Each row comes from the steps of one path. Every step used is in the known rows, and no mark comes twice. Write the path behind each row, first mark first.
Known rows:
C-J: [ 18  -3  -9  31   4  -1   4   6  31   0 -17  24  25  -2   3  13  26  23
 -12  -2  26]
A-M-B: [ 16 -20   2 -16  15 -10  -6  -1  25  12 -18  11  32   0 -11 -12  25  33
 -17   6   8]
P-B: [ -9 -11 -13  -9  25   3   8 -10  18   4 -12  28  25   7 -22   9  23  16
   2   9  10]
P-A-M: [  7 -24  -6  12  12 -19  -6  12  39   3 -18  14  31  15   5 -26  36  38
 -14   7   7]
W-A-P: [ 24 -22 -20   3 -11 -21  -2 -13  27  -6 -19  -5  19   4  -9   2  24  42
  -9 -20  14]
C-B-W-A: [  4 -23 -32  30  -5  -6  -9  30  23  -8 -14  14  33   2   2  20  12  42
   5   5  24]
C-A: [ -9 -11   4   4  15   3  -6   9  34  -9 -14  27  21   3  -7   7  22  45
 -25   7  25]
C-B-W: [ -3 -16  -6  30   0   4  -2  43  21   0 -18  28  38   8   4  18  20  27
   6   1  26]
C-B: [  6 -11   0  14   8   8  -3  13  16  -1 -15  23  26   5  -1  16  22  25
  24  11  16]
M-B-W: [ -7 -13 -10   4  13  -7   2  36  21   6 -15  26  39   7 -10   0  24  25
 -29 -11  20]
P-A: [ -2  -6 -13  19  20 -15  -1  13  35  -4 -12  25  26  18  -1 -16  36  27
 -16  -1  14]
M-B: [  0  -6  -1 -13  23  -5   0   1  20   7 -11  23  28   4 -15  -6  26  22
 -14   3  16]
A-M-B-E: [ 16  -6  13  -2  12  -4  -5   4  11  14 -12   5  24   1 -15 -25  22  42
 -23   1  13]
A-M: [ 14 -24   1   9   6  -9  -6   8  29   4 -26  10  32  -2   3  -7  27  31
  -5  -1  10]
A-M-B-W-J-C: [-12 -22 -40  25 -11  -3 -11  18  26  21 -17  12  53  16  -8 -16  33  38
 -24  11  27]
W-J-C-A: [-30  -4 -27  26  -4   8 -11  -5  30  -5 -10  26  32  14  -9  -1  30  50
 -16  23  36]
C-B-M: [  6 -23  22  20  23   9   7  37  21   2 -16  17  18   6  10  23  16  35
  16  -3  21]
M-B-E: [  4   9  10   4  17  -2   0   6   6   8  -6  18  18   5 -16 -17  22  33
 -21  -1  19]
A-P-B: [  2 -21  -5 -19   7  -5  15 -15  19   8 -17  13  22  12 -25  10  29  22
  -1   1   7]
J-C-B-W-A-P: [  7 -38 -15  35 -34 -10  -4  20  21   0 -23   1  42  18 -13   2  28  47
   6  -1  32]
J-C-A-P-B: [-19 -27  14 -11   4   4   9 -16  29   5 -15  19  28  19 -37  -3  32  44
 -16  18  24]
C-A-P-B: [-10 -19   7 -24  13   4   8 -15  29   1 -12  18  17  10 -24  16  23  44
 -20  12  15]
J-C-A-P: [ -2 -23  21   9 -12  -2  -1   1  33  -1 -22  14  31  15 -18 -11  36  49
 -24   4  32]
C-A-M: [  2 -22  10   0  10  -2 -13   7  40  -5 -19  14  26  -2   3   0  20  54
 -26   7  18]

Write each row's path:
[-16 -18 -27  -3   1   8 -16 -15  32  13  -7  12  36  12 -13 -17  29  61
 -26  32  26]	W-J-C-A-M-B
[ 11  -6   8   5  19 -14  -5   9  21  13  -4  10  22  16  -5 -45  31  47
 -33   9  10]	P-A-M-B-E
[  0 -34 -44  -3   5 -16  -2   4  30   3 -17   5  35   1 -10  11  15  40
 -16   3  10]	P-B-W-A-M
[  4   0   7   2   4  -1  13  -7   7  10 -13   4  15  11 -26  -6  25  34
  -8  -4  10]	A-P-B-E
[-15 -19 -49   0  10 -15   2   7  25  -4 -11  18  32   4 -17  20  14  33
 -15  -2  15]	P-B-W-A
[ 23 -27 -28 -19  12 -19 -11 -20  27   5 -13  -2  26  -6 -11 -11  19  47
 -14   2   9]	W-A-M-B
[ 18 -39 -34  24 -13  -8 -14  25  25  -2 -21   1  37  -2  11  14  14  51
   7   4  17]	C-B-W-A-M
[-22 -16 -24  35 -32   2  -6  25  35   2 -18  15  40  23  -7   4  33  61
 -35  -2  40]	B-W-J-C-A-P
[-14 -16 -14  46   1  15   0  26  19   8 -10  14  28  18   3   8  26  40
  24  12  32]	W-J-C-B-M
[ -5 -22   5  31   2   9  -1  11  16   4 -18  25  37  16 -13  -5  34  24
  28  22  26]	J-C-B
[ -5 -12  28   2   9   1 -10   3  19  10  -8  11  29   9 -24 -38  28  64
 -38  20  29]	J-C-A-M-B-E
[ -2 -33  26  36  16   8   7  37  19   6 -18  19  29  16  -1   4  27  33
  18   5  30]	J-C-B-M
[  4 -16 -36  -3   6 -17  -5  18  25   1 -10  14  33   4 -12   5  16  40
 -30 -11  21]	M-B-W-A
[  9 -27  -5   0   5 -11  -3  33  26  14 -21  14  43   4  -4  -8  23  35
 -32  -7  14]	A-M-B-W
[  7   1  12  32   4  11  -3  20   4  -1 -10  17  18   6  -4  -2  19  37
  16   9  22]	C-B-E
[ 10 -23  -2 -10  23 -17  -4   3  36  11 -10  13  30  15  -5 -31  37  37
 -27  10   6]	P-A-M-B
[ 14 -35 -37  19  -8 -22 -13  22  33  -4 -24   1  39  -2   4   6  17  45
 -22 -11  17]	B-W-A-M
[-52 -10 -45  23   1  12  -2  13  29   2  -6  31  41  21 -19  15  26  50
 -27  27  33]	P-B-W-J-C-A
[ -2 -13 -42   7  -5  -8 -12  22  26  16 -15   9  41   4   2   2  23  45
 -27   2  18]	A-M-B-W-J
[-27  -7 -46  28  -8   1  -4  20  21  13 -10  24  48  20 -15  -9  34  31
 -24   9  33]	M-B-W-J-C
[-17  -9  24   5   0  11   6 -11  14   7  -9  12  21  19 -37 -10  28  54
 -24  14  27]	J-C-A-P-B-E
[-17  -6 -47  43 -12  13  -8  35  18   1 -13  22  37   9   9  29  20  37
  12   8  27]	C-B-W-J
